Every row comes from one small tree of marks. The marks that hang from a mark follow it in brackets, in the order of their numbers. Every link used is in the known rows. Which tree was each row made from?
Known rows
q_889{q_427}: [-18.5  25.0   5.1   4.4  -5.7  -8.4 -17.5   2.8 -32.4   2.1  63.9  19.7
  39.4  23.6  16.0  -3.9   7.4 -56.1  30.1  44.8   1.6]
q_702{q_937{q_799{q_23 q_432}}}: [ 22.6 -20.4  24.6  43.9 -15.1  12.2   9.4  26.0 -40.1 -47.2  32.4  33.7
  21.8 -13.4  11.8 -36.2 -12.2   6.5  18.3  60.6 -15.0]
q_799{q_23{q_702 q_889} q_432}: [ 38.5 -13.6  -0.2   7.2 -55.5  -7.5  43.3  43.0  -4.7 -60.2 -17.9  23.7
  16.5  33.1  17.2   5.3 -44.8   0.5  14.6  40.3 -14.0]
q_427{q_702}: [  0.6  46.2  -0.2  10.1  23.0 -14.6 -17.5  28.7 -33.7   3.5   4.9  12.0
  -0.1  46.6 -23.2 -20.8  32.2 -26.3  30.3  48.8  -1.1]
q_702{q_427 q_937{q_432 q_799{q_23}}}: [-17.3 -11.8   0.0   6.1  -8.2  22.0 -15.2   1.7  -3.2 -17.8  28.8   7.5
  42.4 -28.7  20.4 -52.4 -40.5 -14.5  18.8  41.9  -2.2]
q_427{q_702{q_432 q_937}}: [ 22.2  36.0  14.0  41.4  12.2  25.8 -22.0  -0.1  -2.0  29.5  16.2 -14.2
 -24.5  18.8 -38.3 -15.1  26.9   1.5  36.3  46.1 -10.6]
q_799{q_432{q_937}}: [ 14.4 -41.1   6.7  13.5 -26.9 -19.1  19.0  14.3 -23.2 -19.6  -8.0  29.8
  14.5  11.2 -16.6 -30.6  -2.4   2.5  41.4  41.3  -2.6]
q_432{q_937{q_799}}: [ -3.7 -11.3  -2.4  -2.2   1.3  -0.7  -0.5   2.4 -35.6 -21.3   5.6  28.1
  25.6  28.5  -3.2 -51.8  -4.0  -8.1   0.3  22.5  -9.0]
q_702{q_427 q_432 q_937{q_799}}: [ 18.5  -5.9  -8.9  -2.9   1.5  46.4 -31.4  -5.6  24.6  28.6  16.8   1.7
  31.1 -28.9   9.3 -43.2  -2.0 -28.9  18.2  56.4  -4.4]
q_937{q_432 q_799{q_23{q_702}}}: [ -5.4  22.5  -9.2 -24.1 -16.6   9.5  10.4  26.8 -26.9 -78.9  15.7  -2.5
  57.0  -3.6  18.3 -48.7 -50.4 -20.5 -13.6  11.0  10.9]
q_799{q_23 q_432{q_937}}: [ 28.3 -45.7  10.3  39.6 -26.3 -24.5  22.8  24.1 -38.8 -38.2  16.0  25.4
   4.7   3.9  -1.9 -24.5 -35.8  18.2  49.7  44.7 -11.6]
q_427{q_702{q_432{q_937{q_799{q_23}}}}}: [ 39.3  -2.4  -0.4  35.5   0.3   8.7   1.1   3.5 -42.4 -21.6  28.2 -21.3
 -20.6  19.2 -21.7 -76.7 -48.7  18.7  17.8  30.2 -18.1]
q_23{q_702 q_799 q_889{q_427 q_432}}: [ 15.2  44.7  10.7 -33.1 -32.8  29.4   8.4 -13.2  27.8  -6.4  15.3 -14.1
  21.4  42.4   3.8  16.2  -0.8 -31.1 -59.6  -7.9  -3.2]
q_799{q_23 q_432}: [ 19.4  -7.5   2.8  25.7 -15.6 -22.5  13.9  49.1 -38.6 -45.0  39.8  30.0
  30.4 -11.1   8.7 -13.3 -22.6 -10.3  54.6  67.4  -3.2]
q_937{q_799{q_23{q_702} q_432}}: [ 38.5  -7.4   0.8  -7.3 -27.1   2.6  19.0  46.6 -37.4 -79.9  -2.7  20.1
  44.6  -2.1  25.5 -43.1 -27.1 -20.2  -7.7  45.6   4.1]
q_937{q_432 q_799{q_23}}: [-23.4  18.2 -11.9  -4.3  -5.0  -5.0   9.6  25.3 -41.2 -68.7  61.1   7.4
  56.3 -17.8  10.4 -58.7 -53.0 -16.6  20.8  31.1   3.7]
q_427{q_702{q_432 q_937{q_799}}}: [ 21.6  32.6  10.9  28.0  12.9  36.4 -18.4  -3.0 -15.9   7.9  18.0 -13.6
 -10.6  16.0 -30.5 -53.0  16.2  -2.1   6.2  44.9 -10.6]
q_23{q_702 q_889{q_427 q_432{q_937}}}: [  3.8  -1.6   7.6 -16.7 -48.0  22.1  30.7 -52.8  -1.3  -3.9 -12.6   3.5
  -9.8  81.3 -11.6  -3.3 -31.2   0.2 -36.8 -33.4 -18.5]
q_23{q_702{q_427} q_799{q_432{q_937}}}: [ 56.4 -51.5   7.8 -27.6 -37.0   3.0 -12.6  28.7  46.9   2.6 -70.5  -4.6
  29.7 -18.6  10.1 -21.3   9.3 -25.5 -10.3  40.7  14.8]
q_23{q_889}: [ -6.6  20.4 -13.6  -0.8 -13.0  -9.8  16.6  23.5  -1.8  -9.9  15.1  33.7
  22.2  47.6  -0.8   8.0  -7.5 -15.9  28.0  41.2 -19.7]
q_432{q_937{q_799{q_23{q_702}}}}: [ 29.1 -13.7   4.3   4.1 -10.4   8.5   5.7  13.5 -37.7 -52.0 -14.8  14.1
  17.4  31.4  18.7 -40.4 -30.4   1.1 -26.4   6.2 -12.0]
q_889{q_427 q_432{q_937{q_799}}}: [-14.8   3.1   9.4 -11.9  -9.2  20.3   4.8 -49.3 -46.8 -10.7  43.8  10.5
  16.0  34.6 -10.0 -62.0 -18.4 -14.0 -24.9 -10.1  -5.6]
q_937{q_432 q_799}: [-35.3  25.2 -17.0 -30.5  -3.4   0.4   5.7  16.9 -25.2 -50.3  33.5   9.7
  66.3  -9.4  -2.7 -62.9 -22.9 -30.0  11.8  29.6  14.0]
q_432{q_937{q_799{q_23{q_702 q_889}}}}: [ 30.1 -23.1  -2.2   4.6 -38.6  10.1  33.3   8.1 -18.0 -53.4 -25.3  19.4
   5.0  62.9  20.7 -29.8 -57.6  16.3 -33.5   1.0 -32.2]

Which tree is each row?
[ 10.8 -22.2   7.7  31.8 -62.3 -21.3  35.0  17.5 -27.6 -40.6  65.6  24.4
  19.4  27.1  23.9  -6.4 -61.7 -21.9  42.8  56.3 -19.0]	q_799{q_23{q_889{q_427}} q_432}
[ 20.8  -9.8  -0.7  13.5 -15.2 -10.2  16.9  45.7 -49.4 -66.7  40.8  29.8
  43.7 -15.0  18.1 -49.9 -33.1 -16.1  26.1  64.9  -2.7]	q_937{q_799{q_23 q_432}}
[ 47.4  39.1  -4.8 -21.4  -3.0  25.1 -21.6  37.6  41.0  -7.6   6.5 -31.1
  38.2 -26.2   3.8   4.9  15.9 -32.6  -9.7  33.7  14.4]	q_23{q_702{q_432} q_799}
[ 35.4   2.0  -5.8 -10.3 -12.3  48.4 -34.5  -3.1  53.7  39.6 -30.7  -9.2
  19.6 -12.3   7.6   5.2  14.5 -28.8  15.7  39.3   3.0]	q_23{q_702{q_427 q_432 q_937}}
[  7.9   7.2  12.3 -28.9 -16.3  35.0 -35.2  12.3  67.0  12.6 -36.1 -20.2
  45.6 -31.9  12.0  -0.6  21.9 -33.5 -20.6  26.2  19.1]	q_23{q_702{q_427 q_937{q_432}} q_799}
[ -4.5  -3.7  23.7  48.3 -35.2  20.4   9.0 -14.2 -32.3 -21.1  71.1  27.3
  10.5  43.7  32.7 -14.1 -41.8 -12.7  -7.2  35.0 -40.4]	q_702{q_937{q_799{q_23{q_889{q_427}}}}}
[-24.9  34.5  18.4  22.5   4.1   6.6 -10.3  -2.0 -14.5   0.6   3.2  -5.1
  -4.4  26.9 -40.2 -26.7  21.3   2.1  28.2  28.6   0.8]	q_427{q_702{q_937{q_432}}}
[  8.7  41.1   2.3  15.8  -6.5   3.4 -21.6  -4.8 -22.6  19.0  61.2 -25.6
   1.8  22.8 -17.7 -32.7  -5.7 -45.3  40.4  47.7   3.9]	q_889{q_427{q_702{q_432}}}
[ 24.1  18.9  -8.5   4.5 -27.4  -1.0  22.9  34.4  -4.4 -40.8  -4.2  18.4
  12.7  53.0  20.9  21.5 -33.7  -6.8   2.7  24.5 -22.0]	q_799{q_23{q_702 q_889}}
[ 31.9 -31.7   9.7 -22.2 -29.9  35.8 -12.9  13.9  18.1  -9.4 -61.5  23.2
  42.4  -5.6  22.3 -39.9  16.0 -34.0 -17.0  52.9   7.3]	q_23{q_702{q_427 q_937{q_799{q_432}}}}
[ 48.6 -13.1  -3.9  19.4 -21.9  12.7   5.6   8.3  -5.4 -22.8   4.0 -17.9
   0.0   7.1   1.1 -12.2 -44.5  12.8  19.7   9.0 -10.1]	q_799{q_23{q_702{q_432{q_937}}}}
[  1.3  -5.3   5.2  -1.0 -20.1  23.8 -18.6   6.5  23.8  -9.2 -16.8  -3.1
  30.2 -12.1  20.3  -3.8 -24.0 -14.6  15.3  21.8   4.1]	q_799{q_23{q_702{q_427 q_937{q_432}}}}
[ 47.9  30.0 -11.5 -20.1 -30.4  29.0   6.8  31.3  59.5 -11.9  -4.0 -25.5
  26.3   6.2   3.3  16.0 -11.5 -17.8 -17.1  27.1  -4.6]	q_23{q_702{q_432} q_799 q_889}
[ 12.9   2.7  -4.5 -24.1 -28.3  23.1  36.6 -28.2   8.2 -14.2 -51.4  10.6
 -11.4  74.5 -27.2  -1.8 -17.6  26.6 -32.8 -30.4 -19.9]	q_23{q_702 q_889{q_432{q_937}}}
[ 27.0  -2.5  -0.9   4.1 -29.9  15.4  40.4 -17.7  -7.2 -32.3 -25.4   6.5
 -20.3  68.7 -14.3   3.5 -49.5  42.9 -23.9 -27.5 -29.5]	q_799{q_23{q_702 q_889{q_432{q_937}}}}
[-15.0  21.0  13.0  -7.0 -15.8  25.0  -2.8   0.2  13.1 -21.3 -21.3   3.1
  32.6   9.0  -8.3  -0.2  12.6  -9.1  -1.2   5.4  10.6]	q_23{q_702{q_937{q_432}}}
[ 11.7 -16.1   3.6  25.0   1.5  -6.2   4.0  12.7 -51.0 -38.0  30.0  24.0
  15.6  19.3  11.8 -49.5 -36.2   6.0   5.5  25.6 -20.8]	q_432{q_937{q_799{q_23}}}
[ 48.0 -52.3   7.1  20.5 -66.1 -10.0  50.8  20.1  -3.8 -53.5 -39.3  21.1
  -5.3  47.6   6.0  -7.0 -58.2  27.4   9.5  18.0 -24.9]	q_799{q_23{q_702 q_889} q_432{q_937}}
[ 17.2  -8.5   5.4  29.0 -45.4   4.8  13.8 -33.0  -3.1  22.9  28.6 -24.5
 -35.5  68.0 -30.0 -36.0 -47.1  -1.7  27.6  16.2 -23.9]	q_23{q_889{q_427{q_702{q_432{q_937}}}}}
[-12.6  49.8  33.8  17.2   9.9  39.4 -17.7 -47.4 -49.9  13.0  36.0  -0.6
 -15.0  51.1 -29.0 -52.3  25.4 -15.5 -33.5  11.0 -10.5]	q_889{q_427{q_702{q_937{q_799}}} q_432}
[ -1.6  44.9   9.6  25.6 -17.7   2.0  20.2 -20.2 -41.7  -8.1  59.3  -4.7
 -28.5  74.2 -17.8 -16.5 -40.3  -3.3   5.7  14.3 -27.1]	q_799{q_23{q_889{q_427{q_702} q_432}}}
[ 54.0   1.4   4.1  -8.4 -14.8  23.6 -13.1  13.8  39.1   1.6 -15.8 -35.0
  15.2 -10.8  -7.7  -6.0   0.8  -6.3 -17.7  12.7   5.9]	q_23{q_702{q_432{q_937}} q_799}
[ 22.9 -29.3 -21.4  -8.1 -10.3   8.2 -19.6  -8.0  27.5  37.5   3.1  -6.1
  14.6 -12.1  -5.9 -33.0 -22.2 -16.6  51.4  39.8  -2.1]	q_702{q_427 q_432{q_937}}
[ 12.8  16.3   4.5  16.5   3.5  41.0 -14.8  -2.9  -2.6  -0.8  40.2   5.2
  23.6 -13.7  -5.4 -35.2   5.0  -9.9  12.2  42.5 -10.0]	q_702{q_432 q_937{q_799}}
[-25.5  31.2  16.9  10.4   4.2  19.7  -7.9  -3.7 -26.5 -20.2   3.1  -2.0
  11.0  22.0 -31.5 -65.6   8.8  -2.5  -1.6  26.5  -0.1]	q_427{q_702{q_937{q_432 q_799}}}
[-11.4  50.3  34.7  29.5  10.2  29.1 -19.7 -45.2 -36.0  34.4  34.3  -0.4
 -28.5  55.0 -37.9 -13.8  37.8 -10.8  -3.6  12.8 -10.0]	q_889{q_427{q_702{q_937}} q_432}
[-37.2  24.6  29.0  16.2 -16.4  20.5 -15.0 -28.9 -36.6 -10.4  41.8 -10.2
  14.4  27.3 -16.8 -68.2  -3.7 -29.1  -4.5  23.1   3.2]	q_889{q_427{q_702{q_937{q_432 q_799}}}}
[ 32.7  10.2   7.5 -23.3 -24.4  27.3  25.5 -12.5  35.7 -10.3 -44.9  -8.1
  -6.2  49.9 -22.6   5.6  -4.5  22.9 -60.5 -25.4 -14.9]	q_23{q_702 q_799 q_889{q_432{q_937}}}
[ -9.1  29.0   2.1  15.8 -26.7   4.4  26.2 -19.1 -31.2 -16.7  82.3  12.9
   3.4  48.9   6.7   2.0 -51.7  -9.0  11.8  12.5 -26.0]	q_799{q_23{q_889{q_427 q_432}}}
[ 14.5 -35.7   6.1  -3.4 -18.4  22.2 -14.7  11.5   5.3   0.5 -16.8  34.5
  39.3 -19.4  14.2 -48.6  11.3 -27.7  17.8  72.8   0.8]	q_702{q_427 q_937{q_799{q_432}}}
